What can hang from each mark
S: E R V
L: U
J: C
U: Q S Z
Z: U
V: S
C: R
Q: U
E: S
R: C S

Known rows, with every way that one mark hangs from another
J[C]: [-0.72  1.52  4.59  0.14 -0.44 -3.23  0.90  1.46 -0.76 -2.44 -1.69 -1.86
  3.95  1.03 -0.25 -0.89 -1.71 -2.63 -1.00 -0.36  0.68]
Z[U[S[E]]]: [-0.66 -1.49  3.27  3.21  0.86 -0.79 -1.59  1.17  0.25 -0.19  1.78 -0.81
 -0.71  1.32  0.46  1.19 -0.69  0.84 -0.17 -0.47  1.98]
L[U[Q S[E R[C] V] Z]]: [-0.85 -1.22 -1.81 -2.32 -1.54  4.52  0.43 -3.02  1.47  0.95  3.19  0.84
 -2.49 -1.56  0.58 -0.45  0.85 -0.44 -0.05 -0.26 -0.20]
R[C]: [-0.47  1.13  4.19 -1.20 -1.77 -2.09  1.14  0.87 -0.49 -0.38 -2.18 -0.28
  2.42  0.64 -1.14 -2.41 -1.81 -1.49 -1.00  0.16 -0.22]
L[U[Q Z]]: [-3.10 -0.22  0.83  0.43 -0.09 -0.27 -0.46  0.04  0.61 -1.05  0.95 -0.36
 -0.97 -1.54 -0.55  0.12  0.00 -1.79  0.99 -0.21 -0.47]
U[Q S[R[C]] Z]: [ 1.72  0.85 -2.35 -1.46  0.40  6.47  1.77 -3.24 -1.59  1.79 -1.98  1.20
  1.78 -0.89 -1.00 -1.44  1.48  1.40  2.00 -0.80 -1.76]
J[C[R[S]]]: [ 1.07  0.59  0.17 -0.96 -0.76 -2.94  0.81  0.44 -0.41 -0.89 -1.75 -2.38
  3.98 -0.03 -0.21 -1.24 -0.90 -1.76 -1.24 -0.66 -1.87]
J[C[R[S[E V]]]]: [ 1.10  0.09 -0.11 -2.29 -0.84 -2.65  1.11  0.22  0.41 -1.28 -0.27 -1.70
  3.14 -0.27  0.46 -0.89 -1.17 -1.68 -1.25 -0.92 -1.64]
R[S]: [-0.49  1.88 -0.48  2.38 -0.01 -3.78 -0.15  2.09  0.08  1.80 -1.98  0.18
  2.74  0.80 -2.20 -0.19  0.30 -0.05 -0.64  0.35 -0.12]
L[U[Q]]: [-2.92 -0.12  2.50  1.01  0.28 -1.64 -0.97  0.96  0.71 -1.35  0.46 -0.94
 -2.69 -2.10  0.54  0.26  0.08 -4.04 -0.23  1.21 -1.14]
U[S Z]: [-0.98  1.65 -2.32  2.70  0.13  1.40  0.30 -1.45 -1.55  1.06 -0.69  0.05
  4.85  3.23 -1.84 -0.15  1.67  3.82  2.07 -0.55  2.94]
U[Q S Z]: [-0.27  1.87 -1.89  1.21  1.98  3.33  1.27 -2.22 -1.91  0.35 -1.77  0.96
  3.60 -0.42 -1.07 -0.07  1.57  0.87  3.05 -0.73 -0.70]
C[R[S[V]]]: [ 0.38  0.44 -4.61 -0.97  0.28 -3.70 -0.31  1.62  0.41 -0.02 -1.38 -1.09
  0.49 -0.23  0.57 -0.19  0.60  0.70  0.06  0.58 -2.44]
V[S[E R[C]]]: [ 3.09 -1.78  0.87 -1.28 -1.20 -1.03 -1.41 -0.59  2.28  2.29  1.17  0.22
 -0.33 -0.84  0.37 -0.83 -0.79 -0.41  1.19 -2.01 -0.35]
Q[U[S[E R V] Z]]: [-0.87 -0.34 -1.69  1.38 -1.85  2.92 -0.52 -3.06 -1.30  0.59  1.97  1.31
 -0.97  0.97 -1.54  1.07  0.15  1.48 -1.28  0.83  4.14]
E[S[R[C] V]]: [ 1.68  1.54 -1.89 -0.85 -1.16 -1.48  1.05  0.76  0.84  1.77 -0.89  1.67
 -0.28  0.56 -0.27 -0.71 -0.92  1.66 -1.84 -0.31 -0.03]
Z[U]: [-1.84 -0.56  4.34  2.61  1.03 -3.88 -1.69  3.86  0.15 -1.89 -0.08 -1.33
 -1.12  0.76  0.35  0.93 -2.11 -0.05 -0.29 -0.41  1.24]
C[R[S]]: [ 0.66 -0.23 -3.38  0.55  0.48 -3.20 -0.69  1.22 -0.08  0.72 -1.86 -1.59
  1.08  0.00 -0.40 -0.32  1.23  0.56  0.50  0.51 -2.65]
Z[U[S[V]]]: [-1.25  0.56  1.17  2.16  0.66 -2.16 -1.14  2.25  0.09 -1.18  0.69 -0.80
 -0.71  1.19  1.46  0.90 -1.52  0.94 -1.03  0.03  2.19]

Rows
[ 0.34  1.05 -0.28 -4.76 -1.71 -0.13  0.99  2.06  0.81 -0.95 -1.06  0.53
 -2.81  0.28  1.71 -1.51 -1.21  0.38 -1.56  0.94 -0.09]	S[R[C] V]
[ 1.80 -1.00  0.65  0.32  2.31  5.16  0.18 -2.03 -0.52  1.08 -0.26  0.77
 -2.21 -1.51  0.88  0.55  2.85 -1.37  1.70  0.97 -2.12]	U[Q S[E R]]
[ 0.68 -0.97 -3.74 -1.37  0.38 -2.80 -0.29  0.90  1.08  0.17  0.21 -0.61
 -0.15 -0.39  0.59  0.21  0.84  0.70  0.51  0.15 -2.42]	C[R[S[E V]]]
[-1.47 -0.30  0.33  3.61 -1.45  1.77 -0.68 -3.38 -1.93  0.70  1.47  0.82
  1.45  1.17 -2.85  1.02  0.17  0.64 -0.75  0.56  4.22]	Q[U[S[E] Z]]
[ 0.42 -0.66  1.89  1.83  1.91  1.30 -1.13  1.25 -0.47 -0.28 -0.59 -0.69
 -2.73 -1.14  1.34  0.76 -0.41 -0.53 -0.10  0.06 -0.92]	Z[U[Q S[R]]]
[ 0.96  1.57 -2.50  0.77  0.20 -2.23  0.18  1.67  0.75  1.23 -0.67  1.41
 -0.98  0.96  0.07  0.58  0.04  2.08 -0.98  0.07  0.51]	E[S[R V]]
[ 1.01 -1.64 -2.54  0.13  0.57 -2.26 -0.75  0.53  0.59  0.92 -0.27 -1.12
  0.47 -0.08 -0.43  0.09  1.43  0.54  0.91  0.06 -2.66]	C[R[S[E]]]
[ 1.30 -0.39  0.77 -1.29 -0.74 -2.29  0.79 -0.05  0.07 -0.71 -0.66 -2.08
  3.54 -0.12 -0.26 -0.98 -0.76 -1.77 -0.94 -0.95 -1.83]	J[C[R[S[E]]]]
[ 1.03 -1.79  1.49 -5.68 -1.64  1.70  0.96  0.59  2.23 -0.54  2.22  1.55
 -4.09 -0.03  1.67 -0.69 -0.78  0.43 -0.68  0.09 -0.02]	S[E R[C] V]
[-0.51  0.06  2.68  2.56  2.10 -0.33 -0.87  1.32 -0.66 -0.90 -0.58 -0.68
 -0.98 -1.09  1.01  0.86 -1.00 -1.20  0.01 -0.12 -0.55]	Z[U[Q S]]
[ 0.04 -1.80  0.58 -3.39  0.29  0.69 -0.24  1.89  2.11 -1.33  2.49  1.15
 -5.04  0.54  2.16  1.16  0.56  1.05  0.58  0.63  0.77]	S[E R V]
[-0.81  0.72  1.44  1.04  1.93 -0.81 -0.41  1.70 -0.17 -1.64 -0.12 -0.14
 -1.55 -1.38  2.00  0.97 -1.60 -1.11 -0.36 -0.04 -0.33]	Z[U[Q S[V]]]
[ 1.61 -3.18  3.99 -2.55 -1.24  2.71  0.04 -0.14  1.25  0.97  1.19  0.52
 -2.87  0.54 -0.43 -0.95  0.44  0.18  0.16 -0.06 -0.52]	S[E R[C]]
[-1.78  0.37 -0.95  2.16 -1.64  1.27 -0.24 -3.04 -1.47 -0.03  1.94  1.34
  0.83  0.96 -1.85  1.16 -0.42  0.79 -1.15  0.63  4.51]	Q[U[S[E V] Z]]
[ 0.62  1.82 -4.74 -2.00  1.44  5.05  1.50 -1.81 -0.94  0.21 -1.07  1.63
  0.26 -0.81  0.79  0.02  1.55  2.02  2.26 -0.35 -0.85]	U[Q S[R V] Z]
[-0.58 -1.00 -0.46  2.93 -1.66  3.40 -1.00 -3.43 -1.78  1.36  1.46  0.78
 -0.33  1.20 -2.55  0.94  0.78  1.35 -0.86  0.78  3.88]	Q[U[S[E R] Z]]
[ 0.11  0.97 -0.03 -0.79  2.31  2.07  1.17 -1.43 -0.05 -0.86  0.42  1.54
 -0.53 -1.84  1.88  0.87  1.15 -2.19  1.34  0.80 -1.25]	U[Q S[E V]]
